Known rows, with every step that occurs:
dobup fatol gagit: [-0.05  0.09 -0.01  0.27  0.09  0.14 -0.20  0.02  0.15  0.43  0.14 -0.16
 -0.32  0.14  0.07  0.02  0.13 -0.08  0.02  0.01 -0.16  0.05  0.06  0.12
 -0.34 -0.15  0.00]
fatuge gagit: [-0.06  0.18 -0.20 -0.01 -0.04  0.02  0.13 -0.25  0.13 -0.07 -0.02  0.18
 -0.16  0.13 -0.01 -0.06 -0.22  0.07  0.21  0.07  0.02 -0.04 -0.09 -0.06
  0.33 -0.08 -0.05]
solaf nidedap rapu: [ 0.03  0.04  0.04  0.07  0.01 -0.04  0.03  0.07 -0.13  0.14  0.00  0.27
  0.40  0.06  0.26  0.00  0.11  0.07 -0.18 -0.08  0.07 -0.34  0.12  0.19
  0.03  0.23  0.22]
gamado nidedap solaf fatol: [ 0.18 -0.04  0.29 -0.09 -0.15  0.01  0.07  0.22 -0.07  0.08  0.15  0.20
 -0.15  0.13  0.13 -0.05 -0.22  0.36  0.00 -0.16 -0.11 -0.25  0.07  0.15
 -0.02  0.37  0.08]
godeb fatuge karabet fatol dobup: [-0.04 -0.14 -0.16 -0.16  0.07  0.11  0.13 -0.02 -0.03 -0.08 -0.11  0.15
  0.01 -0.08 -0.02  0.36  0.13  0.03  0.24  0.25 -0.14  0.06  0.10 -0.22
 -0.08 -0.26 -0.04]
fatol godeb: [ 0.10 -0.06  0.27  0.13 -0.10 -0.07 -0.05 -0.10 -0.17  0.08  0.14 -0.15
  0.14 -0.08  0.11  0.02  0.10 -0.05 -0.26 -0.08 -0.13 -0.02 -0.04  0.31
  0.21  0.14  0.09]
nidedap solaf: [ 0.08  0.11  0.13 -0.13  0.07  0.01 -0.03  0.16 -0.18  0.24  0.08  0.06
 -0.11  0.15  0.16 -0.12 -0.45  0.32 -0.07 -0.21 -0.20 -0.22  0.10 -0.05
  0.29  0.10  0.01]
fatol gagit: [-0.02  0.11 -0.09  0.03  0.10  0.12  0.05 -0.02  0.15  0.42  0.26 -0.06
 -0.15  0.11  0.16  0.13  0.14  0.03  0.05  0.09 -0.10 -0.07 -0.05  0.07
 -0.17  0.02  0.03]
nidedap rapu fatol dobup fatuge: [ 0.12 -0.28 -0.15  0.17  0.22  0.03 -0.12  0.09 -0.11  0.17 -0.13 -0.02
  0.13  0.12 -0.09 -0.07  0.01 -0.25 -0.23 -0.25  0.10 -0.06 -0.07  0.07
 -0.30  0.01  0.04]
rapu fatol gagit fatuge godeb: [-0.05 -0.38 -0.06  0.06  0.19  0.05  0.03 -0.04 -0.02 -0.04  0.51 -0.03
 -0.13 -0.12 -0.02 -0.13  0.14  0.03  0.03  0.04  0.04  0.08 -0.17  0.11
  0.06  0.20  0.01]
dobup fatuge: [ 0.10  0.07 -0.15  0.18  0.12 -0.09 -0.20  0.13 -0.14  0.11 -0.13 -0.02
 -0.15  0.17 -0.08 -0.12  0.03 -0.17 -0.30 -0.33  0.12  0.07 -0.06 -0.04
  0.08 -0.01 -0.03]
nidedap rapu: [ 0.07  0.15 -0.07  0.05  0.04  0.00 -0.01  0.03 -0.15  0.20 -0.09  0.10
  0.33  0.12  0.09 -0.03 -0.07 -0.02 -0.27 -0.02  0.00 -0.20 -0.13 -0.04
  0.17  0.17  0.15]
solaf nidedap rapu fatol: [ 0.05 -0.06  0.13 -0.02  0.05  0.01 -0.06  0.02 -0.13  0.03  0.08 -0.02
  0.15 -0.02  0.18 -0.16  0.15  0.01 -0.17 -0.08  0.08 -0.36  0.01  0.15
 -0.59  0.26  0.07]
karabet fatuge gagit: [-0.08  0.25 -0.37 -0.19 -0.04  0.04  0.22 -0.07  0.18 -0.29 -0.18  0.06
 -0.12 -0.03 -0.06 -0.02 -0.32  0.08  0.17 -0.09  0.08  0.05  0.01 -0.07
  0.17 -0.09 -0.14]
dobup fatuge gagit: [-0.04  0.16 -0.26  0.08  0.02 -0.06  0.05 -0.15  0.17  0.00 -0.17  0.12
 -0.14  0.21 -0.12 -0.15 -0.29 -0.09  0.10 -0.20  0.14  0.05 -0.11  0.00
  0.20 -0.15 -0.07]
godeb fatuge: [ 0.11  0.10  0.00 -0.08 -0.09 -0.05 -0.14  0.09 -0.11  0.04 -0.03 -0.08
  0.11  0.00 -0.05 -0.13 -0.05 -0.04  0.10  0.24 -0.02 -0.07 -0.02 -0.30
  0.15  0.05 -0.05]
fatol gagit fatuge: [ 0.02 -0.36 -0.24  0.00  0.26  0.10 -0.06  0.14 -0.03  0.02  0.15 -0.03
 -0.03 -0.01  0.05  0.06  0.06 -0.05 -0.14  0.06  0.13  0.04 -0.04  0.02
  0.19  0.07  0.09]
gagit fatuge karabet fatol rapu: [-0.14  0.09 -0.01 -0.12 -0.02  0.07  0.10 -0.04  0.13 -0.20 -0.11  0.10
  0.12 -0.17  0.01  0.23  0.18 -0.03 -0.31 -0.07  0.09  0.12  0.13 -0.15
 -0.31 -0.06  0.08]
fatuge karabet fatol: [-0.15  0.38 -0.07 -0.26 -0.02 -0.02  0.10  0.03 -0.03 -0.17 -0.19  0.06
 -0.35 -0.02  0.01  0.30  0.15  0.14  0.04 -0.01 -0.09  0.17  0.02 -0.25
 -0.15 -0.27 -0.17]
nidedap solaf fatol rapu: [ 0.04 -0.07  0.41  0.03 -0.07  0.05  0.06  0.00  0.13  0.08  0.19  0.16
  0.27  0.01  0.12 -0.01 -0.08  0.13 -0.31 -0.14  0.04 -0.17  0.05  0.16
 -0.31  0.40  0.19]
godeb fatuge karabet: [ 0.01  0.36 -0.06  0.08 -0.07 -0.04 -0.02  0.01  0.07 -0.10 -0.36 -0.01
  0.00  0.10 -0.06 -0.01  0.04  0.05  0.25  0.21  0.09  0.02  0.13 -0.25
  0.16 -0.18 -0.08]
solaf fatol dobup: [ 0.13 -0.47  0.08  0.12  0.10  0.12  0.08 -0.03 -0.08  0.00  0.18  0.27
  0.10  0.02  0.05  0.22  0.19  0.07  0.07  0.25 -0.06 -0.12 -0.07  0.11
  0.01  0.21  0.11]
gamado fatol dobup fatuge godeb: [ 0.00 -0.23 -0.14  0.16  0.12  0.00  0.02 -0.01 -0.05  0.06  0.22  0.09
 -0.16  0.00 -0.15 -0.04  0.14 -0.03 -0.05 -0.20 -0.09  0.16 -0.14 -0.03
  0.16  0.07  0.00]
solaf nidedap: [ 0.01 -0.05  0.08  0.09  0.00 -0.04 -0.02  0.06 -0.15 -0.07  0.20  0.33
 -0.04 -0.05  0.31  0.06  0.38  0.19 -0.01 -0.03  0.05 -0.24  0.32  0.18
  0.04  0.13  0.11]
dobup fatol godeb fatuge: [ 0.11 -0.03  0.30  0.14 -0.21 -0.10 -0.29  0.05 -0.11  0.09 -0.06 -0.29
  0.18 -0.06 -0.11 -0.20 -0.08 -0.20 -0.01  0.08 -0.11  0.03  0.05  0.06
  0.00 -0.02 -0.03]
rapu fatol: [ 0.08 -0.03  0.04 -0.02  0.07  0.06 -0.13 -0.03 -0.17 -0.06  0.13 -0.15
 -0.22 -0.03  0.05 -0.14  0.16  0.01 -0.14  0.01 -0.01 -0.17 -0.10 -0.07
 -0.43  0.16 -0.08]
gagit fatuge: [ 0.07 -0.36 -0.23  0.02  0.21  0.03 -0.13  0.15 -0.25 -0.27  0.02  0.06
 -0.03 -0.05  0.00 -0.02  0.04 -0.03 -0.27  0.03  0.17  0.05 -0.03 -0.12
  0.49  0.11  0.08]

Rows:
[-0.02  0.02  0.13  0.35 -0.05  0.10 -0.25 -0.07  0.06  0.02 -0.04  0.02
  0.05 -0.05 -0.01 -0.06  0.19 -0.15 -0.43 -0.11  0.00  0.04  0.21 -0.01
 -0.29  0.02  0.15] -> dobup fatol rapu
[-0.04  0.13  0.26 -0.05 -0.11 -0.13  0.02 -0.02 -0.06 -0.01 -0.10 -0.19
 -0.01 -0.09  0.01  0.16  0.09 -0.08 -0.18 -0.25 -0.11  0.18 -0.01  0.26
 -0.14 -0.14 -0.05] -> dobup fatuge karabet fatol godeb
[-0.09  0.14  0.03 -0.20 -0.22 -0.08  0.13 -0.22  0.19 -0.04 -0.06 -0.04
  0.11 -0.02 -0.10 -0.08 -0.35 -0.05  0.33  0.11 -0.03  0.03 -0.10 -0.01
  0.11 -0.14 -0.11] -> karabet fatol godeb fatuge gagit
[-0.04  0.08  0.05 -0.08 -0.19 -0.06  0.09 -0.23  0.21  0.03 -0.08 -0.09
  0.30  0.03 -0.09 -0.23 -0.42 -0.10  0.28  0.10  0.04 -0.12 -0.14  0.09
 -0.02 -0.02 -0.04] -> nidedap rapu fatol godeb fatuge gagit
[-0.13  0.36 -0.10 -0.20  0.03 -0.07  0.04  0.10 -0.01 -0.12 -0.28  0.01
 -0.36  0.04 -0.07  0.23  0.10  0.03 -0.03 -0.19 -0.02  0.23  0.01 -0.21
 -0.23 -0.32 -0.18] -> dobup fatuge karabet fatol
[-0.03  0.06  0.07 -0.09 -0.19 -0.06  0.07 -0.24  0.19 -0.04 -0.03 -0.10
  0.15  0.00 -0.09 -0.21 -0.36 -0.08  0.33  0.11  0.02 -0.07 -0.10  0.07
  0.00 -0.06 -0.09] -> rapu fatol godeb fatuge gagit
[-0.01 -0.34 -0.11  0.11  0.14  0.00  0.00 -0.02 -0.19 -0.21  0.39  0.12
 -0.09 -0.12 -0.06 -0.14  0.11  0.06 -0.07  0.03  0.05  0.11 -0.14 -0.01
  0.50  0.21  0.04] -> gagit fatuge godeb
[-0.13  0.25  0.02 -0.06 -0.04  0.02  0.07 -0.04  0.17 -0.07 -0.15  0.07
  0.09 -0.10 -0.02  0.20  0.18 -0.07 -0.33 -0.19  0.08  0.13  0.13 -0.12
 -0.45 -0.10  0.04] -> dobup fatuge karabet fatol rapu
[ 0.02  0.28  0.12  0.10 -0.13 -0.08  0.00 -0.03  0.07 -0.06 -0.34 -0.12
  0.15  0.03 -0.03 -0.02  0.02 -0.01  0.20  0.16  0.04  0.04  0.12 -0.04
  0.14 -0.15 -0.05] -> fatol godeb fatuge karabet
[-0.01  0.04 -0.22  0.13  0.15  0.01 -0.01  0.06 -0.04 -0.31 -0.32  0.08
 -0.10  0.06 -0.02  0.07  0.11  0.05  0.00  0.07  0.21  0.11  0.11 -0.12
  0.39 -0.14  0.01] -> gagit fatuge karabet
[ 0.05 -0.19 -0.21  0.03  0.18 -0.01 -0.07  0.12 -0.12  0.09 -0.11  0.07
 -0.09  0.05 -0.11  0.13  0.07 -0.18 -0.17 -0.24  0.01  0.12 -0.02 -0.06
 -0.13 -0.16 -0.04] -> karabet fatol dobup fatuge
[ 0.02  0.24  0.16  0.06 -0.12 -0.07 -0.02 -0.04  0.06 -0.08 -0.30 -0.20
  0.11  0.01 -0.05 -0.07  0.02 -0.03  0.20  0.14  0.05  0.01  0.09 -0.01
 -0.08 -0.12 -0.08] -> rapu fatol godeb fatuge karabet
[-0.14  0.16 -0.14 -0.27  0.06 -0.02  0.07  0.11 -0.07 -0.30 -0.21  0.05
 -0.30 -0.07 -0.03  0.28  0.12  0.09 -0.02 -0.02  0.02  0.22  0.02 -0.25
 -0.04 -0.26 -0.13] -> gagit fatuge karabet fatol
[-0.06  0.04 -0.18  0.24  0.17  0.08 -0.07  0.08  0.12 -0.11 -0.30 -0.03
 -0.19  0.11 -0.03  0.07  0.10 -0.02  0.08  0.04  0.16  0.16  0.15  0.00
  0.10 -0.26  0.01] -> dobup fatol gagit fatuge karabet
[-0.06 -0.14 -0.17 -0.10  0.12  0.13  0.16 -0.05 -0.05 -0.09 -0.08  0.20
 -0.08 -0.07  0.02  0.41  0.19  0.07  0.16  0.19 -0.15  0.06  0.10 -0.17
 -0.06 -0.25 -0.02] -> fatuge karabet fatol dobup
[-0.05  0.12 -0.02 -0.14 -0.22 -0.06  0.09 -0.18  0.24 -0.01 -0.14 -0.08
  0.07  0.03 -0.13 -0.10 -0.36 -0.04  0.28  0.07 -0.06  0.02 -0.11 -0.07
  0.19 -0.09 -0.08] -> gamado fatol godeb fatuge gagit
[ 0.13 -0.07  0.30 -0.07 -0.18 -0.09 -0.16  0.01 -0.10  0.04  0.06 -0.34
  0.27 -0.13 -0.05 -0.21 -0.07 -0.15  0.01  0.13 -0.06 -0.09 -0.05  0.05
 -0.20  0.13 -0.04] -> rapu fatol godeb fatuge
[-0.06 -0.35 -0.06  0.21  0.17  0.06 -0.06  0.00 -0.03 -0.01  0.43  0.01
 -0.18 -0.08 -0.06 -0.13  0.14 -0.01  0.01  0.00  0.00  0.17 -0.09  0.12
  0.20  0.08  0.03] -> dobup fatol gagit fatuge godeb
[ 0.02  0.07  0.11 -0.14 -0.31 -0.06  0.17 -0.12  0.23  0.02 -0.04  0.03
  0.15  0.05 -0.06 -0.19 -0.53  0.08  0.38  0.01 -0.05 -0.13  0.03  0.12
  0.15  0.01 -0.01] -> gamado nidedap solaf fatol godeb fatuge gagit
[ 0.19 -0.07  0.40 -0.10 -0.31 -0.10 -0.05  0.14 -0.05  0.11  0.06 -0.16
  0.30 -0.06  0.00 -0.15 -0.25  0.03  0.09  0.03 -0.11 -0.16  0.07  0.15
  0.00  0.22  0.04] -> gamado nidedap solaf fatol godeb fatuge
[-0.11 -0.30 -0.11 -0.04  0.16  0.04  0.09  0.00 -0.02 -0.04  0.49  0.04
 -0.14 -0.14 -0.02  0.00  0.15  0.06  0.03  0.02 -0.01  0.17 -0.16  0.05
  0.16  0.11  0.00] -> karabet fatol gagit fatuge godeb
[-0.04 -0.40  0.01  0.10  0.15  0.03  0.08  0.00  0.02 -0.03  0.54  0.08
 -0.09 -0.07 -0.02 -0.08  0.13  0.07  0.05  0.04  0.06  0.10 -0.20  0.18
  0.20  0.27  0.04] -> solaf fatol gagit fatuge godeb
[ 0.04  0.04  0.26 -0.21 -0.21 -0.13 -0.08  0.05 -0.09  0.04  0.03 -0.24
  0.22 -0.15 -0.05 -0.02 -0.07 -0.11  0.03  0.11 -0.14  0.03 -0.05 -0.04
 -0.07  0.00 -0.07] -> karabet fatol godeb fatuge
[-0.17  0.32 -0.08 -0.19  0.06  0.10  0.17  0.00  0.26  0.29  0.08 -0.08
 -0.29  0.05  0.12  0.33  0.16  0.08  0.18  0.06 -0.14  0.09 -0.01 -0.02
 -0.46 -0.23 -0.09] -> fatuge karabet fatol gagit
[ 0.16 -0.02  0.22 -0.09 -0.27 -0.07 -0.09  0.06 -0.08  0.10 -0.03 -0.29
  0.40 -0.14 -0.02 -0.21 -0.09 -0.14 -0.03  0.07 -0.07 -0.18  0.05  0.05
 -0.22  0.14  0.05] -> gamado nidedap rapu fatol godeb fatuge
[-0.06  0.04 -0.23  0.12  0.19  0.07  0.05  0.05  0.12 -0.10 -0.23  0.01
 -0.10  0.09  0.02  0.11  0.10  0.04  0.09  0.09  0.19  0.11  0.11 -0.02
  0.19 -0.17  0.02] -> fatol gagit fatuge karabet
